Each row comes from the steps of one path. Every step used is in the known rows, and no mark comes twice. Write the path behind each row, first mark first.
In the rows, zero is written as 128.
Known rows:
D-G: [141 146 136 126 102 138  85 129 136 133  83 146 129 122 184 116 156 123
 119 173 132 126 128 110 132 130 117]
M-K-G-D-X: [125 116 176 115 131 123 127 152  64 112  83 151 117 135 177 112 203 103
  98 124 116 115 120 185 182  93 125]
C-X-Z: [111 164 126 120  76 151 111 106 168 185 163 108 155 108  85 150 135 135
 121 142 121 143 148  96  95 163 114]
R-X: [134 150  81 115 247 164 122 121 143 131  81 118 125 127 168  99  46 106
 173 143 116 128 166  58 101 119 127]
K-G: [136 150 120 110  91 123 134 131 176 166 115 123 117 133 189  97 124 134
 152 143 113 122  70  95 123 137 116]
T-X-Z: [131 139  64 176 111 138 148  88 176 129 139 111 144 122 122 164 136 124
 154 102 131 150 147 100 108 141 120]
M-K-G-D-X-Z: [126 131 160 141  80 143 146 123  50 128 133 134 124 131 133 155 182 114
  98 109 126 119 126 200 169 123 121]
X-Z: [135 148  97 148  94 157 125  91 157 175 135 118 133 120 117 154 133 132
 155 133 125 139 150  98  97 156 122]
R-X-D: [138 129  95 125 172 147 116 113 125 126 143 144 134 128 105 132  22 110
 157 132 130 128 158  61 103  86 155]
K-G-D-X-T: [133 145 153 122 115  93 143 158  96 116 121 103 121 131 103  97 173 127
 110 123 136 147 121 153 148  94  93]
D-G-K: [133  95 154 119 107 142  77 135 135 131  67 146 120 125 175 124 200 145
 118 143 123 114 154 140 144 146 118]
D-X-Z: [128 156 107 165 167 153 115 103 107 165 131 125 132 121 123 142 125 125
 137 142 139 142 164 154 110 152 109]
W-X-T: [115 166  78 122 137 116 145 120 136  77 129  80 130 118  58 107 116 119
 141 123 121 152 144 120  89 140 105]
X-T: [136 142 116 122 133 115 120 126 148 125 119  96 130 116  96 103 150 133
 144 138 125 156 149  72  87 123 117]
G-D-X-Z: [131 138 128 158 106 148 126 110 106 162 116 133 130 126  99 158 172 119
 125 121 137 140 178 167 143 124 109]
W-X-K-G-D: [121 119 110 105  31 122 182 133 138  92 137 141 119 138 105 145 127 121
 121  91 127 100  93 155 156 137 136]
C-X-D-G-K-M: [115 104 217  92  72 109  88 155 137 139 148 138 135 131 143 125 171 157
  93 135 125 115  80 110 180 119 115]
T-X-R: [134  88  81 163 213  89 134 120 193 118  78 161 146 122 140 142 124 123
 139  95 140 141 137  49  86 122 156]
G-D-X-K-M: [129  99 170 120 179 123 144 147 110 116 121 151 119 138 160 123 147 129
 123 115 140 114 107 126 177 117 133]
M-K-X-D: [128 111 148 112 124 121 124 123  97 100 162 126 126 133  94 135  99 126
 122 128 112 122 135 147 120  92 167]
K-X-T: [132 162 115 111 170 100 148 143 146 114 141  53 119 129  81  87  99 146
 146 137 122 156 139 122  87 126 103]
D-X-K: [126 108 114 137 219 146 113 127  99 109 127 166 133 120 140 130 103 124
 121 140 147 116 162 145 108 150 154]
Z-X: [104 138 120 129 118 133  96 115 168 151  98 138 131 123 121 116 153 117
 127 139 107 151 139  97 106 140  99]
D-G-K-X-Z: [130 137 132 137  94 145 132 122 122 140 140  83 115 137 116 148 120 165
 125 126 129 121 146 200 130 172  98]
R-X-W: [135 112  76 147 252 162 142 124 127 133 162 107 133 124 127 116  38 118
 177 126 127 136 166  98  86 128 171]

Which path is each row?
[129 127 152 100 104 133 132 132 107 117 110 137 117 129 205 106 162 118
 124 132 101 107  76 118 138 132 142]
M-K-G
[131 167  96 140 126 143 153 106 156 165 154  75 121 133 103 139  79 146
 157 131 122 139 139 147  97 160 108]
K-X-Z
[129  79 176 127 183  96 131 156  67 119  73 186 124 132 151 134 171 112
  82 101 135 109 117 149 148 103 156]
M-K-G-D-X-R
[132  98 136 152 141 117 149 149 107 151 168 129 125 134 124 120 155 127
 130 117 136 133 121 194 149 109 151]
K-G-D-X-W
[123 143 172 108  28 116  67 136 126 135 163 161 157 113  99 142 129 128
  77 171 140 129 119 108 133 103 134]
C-X-D-G
[114 131 110 112 165 132 167 123 146  86 145 123 121 135 141 123  82 129
 147 110 127 109  77 106 136 164 135]
W-X-K-M
[135  99 149 137 172  88 133 153 122 161  77 176 124 134 140 126 142 125
 106 109 145 120 112 129 136 108 134]
K-G-D-X-R
[112 158 145  93 122 107 105 143 156 133 149  87 153 105  66 100 153 134
 110 149 120 160 146  69  85 129 109]
C-X-T
[141 145 144 125  73 109 105 134 118 117 155 129 126 135 112 131  80 139
 109 162 140 126 111 156 134  99 129]
K-X-D-G
[133 109 144 111 164 130 144 129 155 128 139 137 121 132 172 119 112 141
 150 124 130 112  81  63 136 148 145]
X-K-M
[116 102 151 111   7 118 155 137 142 124 138 156 123 137 110 145 156 127
 101  94 125 115  90 131 157 130 124]
Z-X-K-G-D
[133 104 174  93  40 125 143 140 110 120  89 144 116 134 168 125 218 110
 113 110 101 108 100 128 176  97 139]
M-K-G-D
[132 151 133 150  75 133 148 122 106 167 136 125 123 135 125 148 154 128
 121 117 137 130 121 180 158 128  98]
K-G-D-X-Z
[141 121 118 159  62 104 101 119 133  84 141 162 147 126 133 154 129 119
 108 135 148 136 119 111 143  83 140]
T-X-D-G
[126 116 152 125 231 128 135 141 113 118 134 145 121 133 180 109 105 135
 134 133 141 115  94 115 147 143 134]
D-X-K-M
[135 163  73 142 183 176 142  96 125 148 130 103 131 126 127 144  38 118
 167 125 128 132 167  82  95 146 120]
R-X-Z
[129 121 147 109 146 129 110 150 138 120  90  98 108 139 157 104 134 160
 124 144 118 116 143 187 140 147 103]
D-G-K-X
[112 123  68 124 145 149 148 108 138  72 140 142 133 121  92 145  79 118
 136 115 132 109 144 134  97 173 155]
W-X-K
[131 115 100 143 195 124 153 133 159 150 187  78 123 132 106 110  80 147
 166 131 122 143 138 162  89 142 160]
K-X-W
[125 150 113 137  47 122 104 115 107  85 145 155 136 125  90 149  96 113
 105 150 140 122 118 153 135 112 131]
W-X-D-G
[131  86 130 162 180 128 126 138 107 147 148 136 132 125 101 130 171 120
 134 121 137 143 178 182 134 104 161]
G-D-X-W
[118 111 163 116  86 118 120 136 121  94 132 132 115 141 139 131 142 146
 118 117 125 109  78 150 183 126 111]
W-X-D-G-K-M
